In the rows, zero is written as 128.
Known rows, with every step that occurs
gigu/bipit/dariro/fodi: [126 136 114 134 111 148 159 100 114 194 133 107 161 125 125 164 127 107
 133 167 160 172 136 123 159 136 101 123  96  77  96 150 136 139 129 137
 172 130 158 126  93 145  68 142 107 120 178 165 107]
natu/befir/dariro/vovi: [120 125 149 105 108 180 124 112 112 152 113 111 155 117 134 150 134  96
 173 165 164 155 136 126 164 143 126 157 118 143 127 117 141 160 131 154
  94 125 159 128 112 174 128 134 111 120 177 138 142]
motuge/ponuf/bipit/ninor: [113 147 133 126 181 162 171 101  97 139 146 107 149 144 126 122 123 119
 166 169 104  11 149 153 172  97  85 105  71 159 116 108 150 163 123 129
 150 121 175 144  95  81 183  54 132 145 110 109 122]
sasus/bipit: [126 135 144 124 140 142 140 102 115 103 146 112 134 150 124 148 146 126
 153 166 121 139 141 139 160 125 122  98  86 152 104 137 142 113 124 124
 155 131 165 139 113  80 127 127  79 127 147 112 110]
gigu/bipit: [127 134 138 119 116 171 147 114  99 178 153 122 142 135 123 135 122 133
 134 158 117 175 136 134 164 114 106 109 101 121 120 142 158 130 125 129
 161 125 135 132 103 102 115 119 105 108 131 126  96]
romav/zuba/sasus/vovi/ninor/bipit/ponuf/motuge: [104 161 130 122 131 124 118 116 153 160 144  84  89 106 148 111 137 217
 160 165  93  76 139 121 161 150 144 125 103  97 126 179 157  91 119 154
  91 133 143 133 111 130 107 117  87 107 100  72 118]
zuba/sasus/bipit/ponuf: [ 85 137 120 107 189 108 112 108 116  92 145  89 105 133 138 135  89 173
 172 174 102  77 153 131 165 140 131 102  88 142 143 142 126  77 110 136
 169 130 145 139  96  39 116 147  89 120 133  65  90]
natu/befir/dariro/sekid: [110 118 156  91 122 170 113 127 110 126 124 113 165 133 129 145 138  87
 152 172 180 157 134 126 169 134 146 167 108 127 102 142 135 151 137 155
 108 112 169 130 109 159 110 136 115 110 132 149 157]
gigu/bipit/dariro: [119 123 130 132 103 159 166 106 104 190 135 120 151 122 121 143 135 118
 134 167 132 163 136 125 160  89 103 127 109 103 102 164 145 131 124 145
 149 136 145 126  85 143  86 124  93 126 207 154 104]
motuge/ponuf/roba/dariro/befir: [131 150 129 122 138 146 204 101 100 222 127 129 141 140 106 146 156  95
  87 175  87  84 145 144 174 118 116 113  72 147 110  90 115 171 130 144
 100 141 188 148  91  99 221  62 196 156  13 140 136]
befir/dariro/bipit: [132 115 138 130 105 152 129  99 141 118 118 115 151 125 115 154 126 113
 155 162 154 183 149 149 152  95 131 115 139 134 109 145 119 133 138 132
 137 131 164 134 117 135 108 160 109 119 128 181 149]
vovi/ninor: [112 116 141 143 112 164 124 106 125 151 151 139 131 128 124 113 132 114
 133 169 118 126 131 150 164 146 119 137 101 166 117 142 198 136 126 138
  78 134 180 127 119 106 102  99  91 123  96 149 134]
zuba/sasus/bipit/ponuf/sekid: [ 83 135 134 103 196 110  85 107 122  99 156  98 110 144 134 142  91 169
 166 175  94 134 156 128 160 159 138 113  94 139 130 150 125  79 115 135
 189 100 155 138 101   7 137 127 120 115  96  67 103]
bipit/gigu: [119 120 133 122 108 159 113  82 115 170 134 118 140 136 118 110 143  97
 129 150 132 165 126 148 172 133 137 125 109 122 111 113 165 147 113 147
 123 121 151 125  86 121 107  83 119 152 193 139 133]
sasus/vovi/ninor/bipit: [123 113 153 146 112 155 127 104 125 139 150 122 125 140 124 134 146 152
  97 153 118 142 129 125 160 130 112 124 121 126  93 141 175 146 130 138
  84 152 175 122 120 122  91  91 116 138 134 133 137]
ninor/bipit/ponuf/roba/dariro/befir/natu: [122 149 136 129 160 113 166 123 139 168 127 114 120 141  96 166 135 124
 139 153  78 134 149 117 143 148 123 120 137 130 102 123  80 149 116 139
 120 157 185 145  79 127 170 125 220 129  79 125  87]
romav/zuba/sasus/bipit/ponuf: [114 163 111 100 173 103 113 116 137 121 140  80  91 117 148 114 114 184
 210 178 100  68 158 132 166 135 148 101  86 123 129 154 118  64 112 135
 153 118 143 146 110 102 122 160  47 103 162  60  76]
zuba/sasus/vovi/pego: [102 123 118 112 126 136 112 101  95 100 155 117 130 123 148 131 135 171
  68 143 138 143 123 130 169 144 144 126  98 111 114 117 162  97 109 147
 119 161 158 126 101 117  60 116 115 160 132 119 134]
ponuf/roba/dariro/bipit: [120 153 136 146 105 124 187 107 129 206 132 158 117 152 123 166 189 107
  71 147 116 129 139 133 141 114 119  92 113 122 132 136 120 145 132 140
 108 146 180 149 103 147 143  99 158 134  94 141 151]
ninor/bipit/dariro/zuba: [147 108 120 139 131 132 127 108 150 150 119 119 135 125 120 148 151  83
 160 142 128 119 145 120 164 103 116 119 113  95  87 130 113 135 122 154
 127 154 169 127 100 207 102 147  91 142 204 168 114]
roba/dariro/sekid: [114 125 135 117 135 129 131 123 114 175 129 138 145 140 109 132 168  81
  57 150 158 152 131 150 163 134 144 146  76 129 108 140 138 147 129 162
  87 128 166 136 107 122  97 124 128 127  76 164 149]
romav/zuba/sasus/vovi/ninor/bipit/ponuf/roba: [112 163 125 124 144 110 124 118 146 163 147 101  69 124 158 118 148 206
 152 169  88  52 148 107 155 138 130 103 133  87 134 154 141  84 118 143
  90 137 163 142 107 152 119 118 103 120 142  62 104]
vovi/pego/sekid: [119 120 133 120 119 152 117 113 116 141 149 131 148 142 125 133 164 111
  79 141 161 194 117 146 176 162 151 126  96 136  89 127 175 143 132 141
 178 154 193 132 117 113 112 126 139 124  47 136 120]
roba/dariro: [120 122 129 132 110 140 152 115 120 191 123 145 141 127 108 126 167  88
  87 151 111 147 132 157 167 122 121 136  63 140 120 134 144 162 120 157
  89 140 162 131 107 121 118 117 117 137 139 169 120]
romav/sekid: [139 116 160 120 118 180 103  91 121 126 143 134 142 141 114 135 138 120
 127 154 110 168 129 131 170 174 128 137 102 133 109 138 158 105 134 136
 123 112 154 135 110  58 110 118 133 128 107 133 106]
motuge/ponuf: [132 124 130 118 137 180 149  91 101 180 143  98 158 124 114 114 111 114
 126 175  82  82 145 156 192 128 117 113  55 158 114  99 155 161 127 140
 130 123 163 139 109  63 178  75 136 153  59 140 119]
dariro/bipit/ponuf/roba: [102 150 138 138 135 131 154  88 132 168 143 122 109 145 133 150 115 159
 144 153 105  93 151 138 152 143 125  83 137 125 137 140 117 122 133 128
 158 139 168 154 100  63 153 109 178 124  50 111 117]
motuge/ponuf/bipit: [126 144 139 125 160 184 159 104  99 154 155 113 157 146 119 139 120 126
 151 173  89  39 150 153 175 116 101  95  59 141 116  89 148 155 124 122
 151 121 177 152 102  45 199  58 142 144  79 111 118]
roba/dariro/befir: [127 126 126 118 125 126 156 116 113 184 116 143 146 128  96 132 147  85
 101 151 123 168 135 156 167 132 137 151  72 146  93 116 112 167 124 153
  92 146 173 128  98 119 135 116 147 124  90 174 123]
zuba/sasus/vovi/ninor/bipit/ponuf/sekid: [ 82 115 143 123 168 121  75 109 130 131 159 108 103 136 134 129  93 191
 114 163  91 139 146 115 160 160 128 137 125 117 120 154 155 110 122 149
 125 118 167 122 108  51 103  93 149 128  87  85 129]
roba/dariro/bipit/gigu: [114 130 119 140 109 121 152  95 131 195 121 132 132 135 106 143 141  93
  86 139 142 167 139 146 153 103 140 123 114 127 104 142 129 161 127 149
 118 144 163 131  95 162  98  93 132 139 154 154 158]
ninor/bipit: [136 114 143 128 131 144 115 120 134 165 146 116 143 145 113 137 144 102
 125 149  98 141 139 125 167 148 118 110  83 130 116 123 135 141 124 138
 143 137 172 134 112 138 131 126 129 122 149 142 110]
gigu/bipit/ponuf: [103 137 136 118 138 160 144 108 105 177 149 108 129 125 123 126  88 163
 170 163 103 141 144 142 170 126 103 114 108 120 131 158 149 124 123 132
 177 130 128 138  93  39 131 128 134 106  96 111  63]
sasus/zisi: [113 110 140 129 113 139 148 102  96 152 142 142 146 132 115 111 118 109
  94 174  87 182 133 153 170 128 125 123 104 114  91 152 128 156 112 147
 169 113 157 128 103  56 106 135 144 149 178 184  89]
bipit/ponuf/roba: [ 98 144 145 128 132 147 147  93 120 179 141 129 112 139 133 125 145 143
 152 164  91  85 139 146 167 155 114 102 111 123 148 128 139 126 118 141
 127 131 161 150  90  35 169 107 175 139  81 114  87]
ponuf/roba/dariro/zuba/sasus/vovi: [125 149 117 127 127 125 162 104 115 157 120 154  86 135 147 147 198 138
  78 135 124 105 132 128 153  95 117  97 125  79 131 102 123 131 111 160
  68 148 143 136  99 155 116 106 117 162 133 109 142]
vovi/pego: [117 124 130 128 107 156 128 104 113 132 158 137 157 130 129 135 151 108
 102 147 139 167 124 148 170 163 137 131  84 144 103 126 177 115 117 135
 133 164 188 137 108 127 100 127 126 148  82 170 119]
zuba/sasus/bipit/dariro/befir: [106 128 112 109 167  95 135 109 109  99 127  98 128 130 126 155 114 129
 152 177 137 113 148 115 155 114 142 125  96 131  95 132  98  88 114 144
 147 141 169 126  83 130  91 145  77 129 195 109 131]
romav/zuba: [151 147 126 114 107 154 122 110 137 180 134 115 127 116 134  96 162 129
 171 160 106 126 139 151 174 137 145 119  76 120 107 133 144 122 122 140
 108 115 154 139 121 148 126 127  68 114 161 137  97]
ninor/bipit/dariro: [128 105 135 140 118 132 135 112 139 180 128 114 152 132 111 144 160  86
 125 158 113 126 140 117 164 123 115 128  90 110  97 145 122 139 123 153
 130 149 181 128  94 180 105 134 114 139 223 169 117]
fodi/dariro/vovi/pego: [128 123 110 133 124 126 121  81 115 157 134 118 150 126 133 168 160  93
 105 145 171 172 124 139 157 150 141 138  81 164  90 146 166  91 119 135
 128 182 169 136 113 152  85 149 135 152  63 179 121]
natu/befir/dariro: [116 116 150 103 100 180 130 119 116 142 118 119 162 121 128 141 139  93
 182 172 141 153 136 132 175 124 127 159  98 137 113 137 141 164 128 152
 109 123 167 126 108 160 130 131 103 119 191 153 130]
gigu/bipit/dariro/roba: [119 134 133 126  99 165 188 111  98 224 139 117 151 133 128 146 123 108
 132 163 141 140 133 125 150  87 113 111 132  96 118 162 132 124 130 144
 134 136 141 134  78 117  96 135 128 116 204 155 122]

Rows
[129 145 132 132 145 153 163 108 111 100 130 125 160 136 106 166 130 112
 183 161 132 127 140 134 136 104 126 133 130 120  61 110  99 145 112 128
 122 141 189 135  71 132 116  98 140 138 199 149 121] | ponuf/bipit/dariro/befir/natu
[127 136 102 107 172 121  98  94 124  70 133 105  95 134 145 139 116 130
 183 145 146 115 147 127 161 103 142  92 130 109 112 104 133  88 105 137
 149 129 132 128  97 146  93 131  44 140 179  77 130] | dariro/zuba/sasus/bipit/gigu
[119 146 141 138 102 137 180 111 120 209 130 163 121 148 123 146 212  93
  73 155 107 129 129 140 154 123 109 109  91 122 139 124 140 150 119 152
  81 139 176 145  98 132 150  99 148 146 125 145 130] | ponuf/roba/dariro
[ 78 155 121 119 179  89 155 116 120 132 138 116  86 144 138 157 143 158
 129 174  99  65 151 121 150 127 118  94  98 130 156 147 115  84 109 144
 140 141 159 148  88  70 138 137 115 131 129  63 103] | zuba/sasus/bipit/ponuf/roba/dariro
[109 145 138 149 154 116 167 127 148 159 137 126 110 134  97 161 123 126
 141 168  88 126 147 119 135 147 118 138 154 158 100 147 127 145 121 137
  78 165 207 138  89 138 146 109 190 121  45 129 111] | vovi/ninor/bipit/ponuf/roba/dariro/befir/natu
[132 108 133 155 115 145 137  94 138 126 128 125 117 122 131 142 151 136
 128 146 143 124 134 121 157  93 109 131 149  96  68 146 156 144 128 152
  70 167 171 117 110 181  67 109  82 156 176 153 141] | sasus/vovi/ninor/bipit/dariro/zuba
[ 98 154 110 120 167 109 150 111 140 119 118 115  93 115 130 150 139 149
 160 148 119  92 146 144 158 113 132 113  86 120 132 154 123 104 110 161
 119 146 128 138  98  91 127 148  82 124  61  92 116] | roba/dariro/zuba/sasus/bipit/ponuf/motuge
[123 133 128 133 110 158 158  99  99 199 132 112 144 118 127 153 131 120
 127 159 156 162 136 121 151 109 101 124 129 109 117 144 147 127 126 147
 133 138 137 129  88 156  85 130 100 125 194 139 116] | gigu/bipit/dariro/vovi
[137 127 122 134 142 129 152  90 131  91 121 116 126 130 131 158 153 106
 188 159 153 118 146 133 156  81 120 106 117 116  74 141 120 108 121 140
 138 148 160 132 102 152  96 149  41 147 202 139 116] | sasus/bipit/dariro/zuba
[133 136 106 108 178 124 106 108 125  64 137 112  97 131 147 144 115 140
 184 148 130 105 150 131 162 109 134  89 108 122 117 108 126  84 110 135
 145 133 136 132 114 125 101 153  38 125 136  84 117] | dariro/zuba/sasus/bipit
[134 161 112 101 154 111 115 122 133 119 142  93 102 124 149 121 142 162
 182 174 108  94 150 125 161 125 150  99  80 122 121 143 128  69 113 132
 141 115 149 141 118 150 109 152  24 104 187  75 102] | romav/zuba/sasus/bipit
[148 122 110 118 142 128 135  89 115 124 115 101 157 124  97 159 117  99
 164 158 118 201 131 143 153 112 156 149 100 170  41 137 108 127 114 127
 124 156 162 122  97 127 103 132 158 135  85 184 102] | fodi/dariro/befir/natu
[134 109 110 128 143 118 117 105 136 122 118 106 115 119 136 148 144 131
 131 137 132 106 143 105 161  92 122 116 125  68  91 123 103 120 115 162
 116 158 149 119  95 204  69 142  83 155 238 132 125] | ninor/bipit/dariro/zuba/sasus/vovi
[ 95 111 119 113 143 117 121 113  93 133 145 130 127 124 130 109  99 133
  88 177  81 147 139 137 169 134 134 122  99 109 121 142 122 121 101 154
 170 109 145 124  96  72  83 145 122 142 195 143 100] | zuba/sasus/zisi
[128 114 139 127 125 140 106 102 134 177 140 108 140 150 111 131 147  91
 125 145 116 161 135 121 167 140 128 115 109 114 107 119 142 144 117 142
 147 132 166 128  91 166 120  99 134 139 200 133 125] | ninor/bipit/gigu
[121 130 123 140 114 124 159 111 131 184 126 140 136 132 110 150 140 105
  85 142 124 152 143 149 153 112 130 118  90 141 113 146 122 157 133 145
 116 149 168 136 114 138 108 118 127 124 106 163 144] | roba/dariro/bipit
[125 126 127 120 116 147 170 107  97 182 129 119 155 124 111 150 114 114
 146 166 142 179 138 124 160  97 117 139 116 106  79 148 117 136 129 140
 152 142 154 123  77 140 103 126 120 115 165 160 108] | gigu/bipit/dariro/befir
[147 133 128 110 135 159 134 104 108 110 131 106 155 124  97 135  97 119
 158 153 107 197 134 145 155 145 152 141 128 159  68  91 112 154 115 131
 111 132 165 125  93 111 119 108 159 129  94 153 112] | dariro/befir/natu
[129 137 112 134 120 128 144 108 132 195 120 131 152 129 112 149 157  77
  86 152 144 160 133 152 166 173 119 130  50 111 113 117 134 172 125 149
 114 134 176 131 117 123  97 135 134 129 105 180 123] | roba/dariro/fodi
[116 122 146 112 103 166 139 115 126 134 120 115 157 126 129 162 114 107
 178 163 151 153 146 125 161 113 135 143 123 138 106 150 120 160 140 142
 135 130 172 130 114 174 121 132 111 108 161 148 152] | natu/befir/dariro/bipit
[123 122 107 136 149 113 127 124 139 131 124 137  91 119 131 142 144 133
  97 136 128 109 142 123 156  97 118 127 119 106 110 130 142 134 116 161
  63 165 156 119 117 190  76 128  76 138 133 123 141] | roba/dariro/zuba/sasus/vovi/ninor/bipit
[116 127 153  97  96 187 153 125 110 176 121 117 161 132 134 143 126  85
 178 169 149 130 132 131 163 121 138 143 121 131 128 135 126 157 134 151
  94 121 163 133 100 133 139 141 139 108 187 154 150] | natu/befir/dariro/roba
[151 112 102 127 136 134 116  81 134 139 114 126 128 123 130 144 151  88
 173 142 136 141 134 152 171  91 135 122  81 135  74 145 136 112 117 138
 127 156 138 128 119 138 103 149  91 140  94 179 101] | fodi/dariro/zuba
[ 98 132 122 139 135 115 157 105 137 185 123 125 124 123 108 142 108 130
 116 146 113 120 151 156 159 122 130 122  97 141 122 160 112 151 131 148
 129 152 162 142 106  85 122 128 153 121  75 148 111] | roba/dariro/bipit/ponuf
[100 155 145 124 130 157 169 105 104 195 153 123 113 143 134 143 124 163
 155 166  98 122 142 129 159 127  94  92 129 106 146 150 144 116 123 128
 170 129 139 149  85  54 157 112 161 114  84  95  73] | gigu/bipit/ponuf/roba
[112 143 141 136 123 162 176 113 112 175 140 138 151 153 132 155 152  98
 154 160 144  59 134 138 141  98 115 102 115  98 119 129 120 127 122 136
 114 135 179 149  76  87 125 111 138 130 227 145 140] | ponuf/bipit/dariro/roba
[ 94 153 150 123 116 173 162 103 112 193 150 104 135 123 123 135 112 175
 163 160 101 152 133 144 165 137 109 115  97 116 137 177 163 123 124 141
 168 125 117 140  88  28 144 114 146 100  39 106  87] | gigu/bipit/ponuf/motuge
[103 130 130 131 141 134 128  90 132 152 139 106 125 128 123 134  75 156
 160 149 110 110 153 151 164 142 136 105 116 142 121 148 120 131 133 132
 166 139 157 143 108  52 126 124 153 115  61 127 106] | dariro/bipit/ponuf
[138 126 115 130 115 161 158 102 114 162 127 127 134 115 130 145 128 114
 171 151 146 153 141 129 161  71 103 117 131  86  91 148 136 127 123 145
 144 143 131 125  92 170  85 139  69 129 186 154 102] | gigu/bipit/dariro/zuba
[140 123 126 124 111 156 112  98 143 129 113 106 166 123 119 154 144  86
 155 172 173 190 138 152 165 158 120 128  98 105 110 116 132 149 130 136
 135 117 171 129 119 121  97 178 117 126 128 197 128] | befir/dariro/fodi
[111 117 140 126 154 133 112 114 140 166 142 101 130 135 113 128 110 131
 161 153  84 109 148 132 174 160 117 114  90 129 127 137 125 133 122 141
 158 140 165 140 102  79 149 137 157 120 113 126  75] | ninor/bipit/ponuf
[ 99 127 146 146 155 120 110 118 149 210 138 136 117 132 107 150 130 110
 103 157 114 164 148 132 147 178 113 154 116 157 128 156 154 148 131 156
  90 131 188 135 116  99 142 109 171 117  40 135 131] | roba/dariro/vovi/ninor/bipit/ponuf/sekid
[ 96 119 167 117 144 160  90 122 144 160 133 111 141 128 126 163 103 113
 195 177 140 170 152 109 154 177 119 176 148 152 119 159 147 150 140 151
 114 112 192 130 116 136 157 123 160  99  94 121 139] | natu/befir/dariro/vovi/ninor/bipit/ponuf/sekid
[132 108  97 133 160 103 101  97 142 107 125 111  97 125 142 158 133 136
 142 144 136 111 139 115 157  87 130 123 112 121  76 159 145  88 116 141
 106 173 146 117 122 179  63 144  77 140 112 135 127] | fodi/dariro/zuba/sasus/vovi/ninor/bipit
[111 162 131 132 165 111 176  99 136 122 127 132  87 147 133 165 163 138
 174 157 118  82 152 138 152 107 108  83 123 122 121 140 112 110 120 135
 137 152 160 155 100  78 164 138 116 138  84  92  87] | sasus/bipit/ponuf/roba/dariro/zuba
[100 161 142 123 165 100 186 106 119 140 129 124 105 155 115 169 150 137
 155 171 115 109 149 134 151 130 120 103 110 142 108 140  94 118 125 130
 142 151 180 154  86  52 181 125 162 126  66  97  92] | sasus/bipit/ponuf/roba/dariro/befir
[ 97 137 107 124 158 101 129 103 110  90 143 101 127 124 147 173 137 133
 115 165 170 115 140 109 146 141 136 120 110 136 118 136 140  61 110 145
 140 167 176 135  92 171  60 157  69 149 184 106 141] | zuba/sasus/bipit/dariro/vovi/pego
[108 134 118 142 135 101 170 109 128 172 118 133 128 130 116 132 144  97
  97 138 138 123 143 151 151  96 115 128 101 157 109 165 123 167 133 152
 116 149 166 128 107 176  90 113 118 125 135 159 146] | roba/dariro/bipit/ninor
[ 90 153 109 126 147 111 159  99 120 134 132 141  84 122 152 148 157 171
  99 136 131  88 137 135 160 127 125 111 133  86 132 126 130 103 107 157
 100 179 158 146  88 108 114 125 158 169  59 106 106] | bipit/ponuf/roba/dariro/zuba/sasus/vovi/pego
[127 104 112 111 139 133 111 107 125  74 109 129 122 106 131 127 110 112
 162 172 135 174 150 146 165  79 131 123 152  91 106 135 105 116 108 155
 146 116 133 122 105 131  87 200  79 144 189 181 112] | befir/dariro/zuba/sasus/zisi
[114 103 138 159 115 135 134 116 148 170 140 127 138 128 114 139 144  92
 131 173 119 114 139 118 155 125 109 143 109 140  98 167 168 135 128 150
  90 155 201 123 104 185  87 119  91 131 179 168 137] | vovi/ninor/bipit/dariro
[106 138 143 138 144 115 158 121 144 207 134 130 111 148 114 152 169 117
 114 154  81  95 146 122 157 144 103 105  99 115 142 142 113 139 121 148
 129 152 180 151  91 111 173 124 186 132 106 121  89] | ninor/bipit/ponuf/roba/dariro
[131 113 122 149 139 118 112  97 140 176 131 111 129 133 122 166 146  92
 129 158 142 138 135 120 148 140 118 133  97 174  98 163 168 107 128 134
 101 167 174 129 124 169  97 138 117 125  84 159 130] | fodi/dariro/vovi/ninor/bipit
[124 135 129 128 117 156 118  95 107 145 152 126 147 125 136 145 145 113
  94 138 164 166 126 142 159 185 135 127 107 152 122 100 174 114 120 139
 114 162 176 140 111 141  98 130 134 146  71 149 133] | dariro/vovi/pego
[ 92 147 134 142 116 127 173  99 143 200 123 122 129 120 109 149 131 141
 110 144 113 127 141 158 154 133 135 123  87 137 127 178 125 152 132 157
 122 148 152 142 100  74 135 115 161 117  24 143 136] | roba/dariro/bipit/ponuf/motuge
[105 153 115 110 176 127 120  98 136  79 135  96  92 120 148 143 108 173
 204 151 117  83 148 138 162 129 139  93 104 119 133 138 131  78 110 145
 152 132 120 138 101  67 128 147  70 118  55  67 110] | dariro/zuba/sasus/bipit/ponuf/motuge
[ 95 159 144 134 153 110 182 104 125 147 136 125 102 153 124 164 168 140
 145 171 106  95 147 135 150 121 107  91 104 137 129 155 121 113 121 134
 139 147 172 156  93  54 166 126 139 136 105  92  89] | sasus/bipit/ponuf/roba/dariro
[120 160 106 127 150 104 124 113 141 131 133  92  93 107 154 133 143 154
 179 186 147  71 151 113 143 126 140 122 117 132 116 160 148  62 118 145
  88 133 166 135 112 207  71 152   4 113 213  83 135] | romav/zuba/sasus/bipit/dariro/vovi/ninor
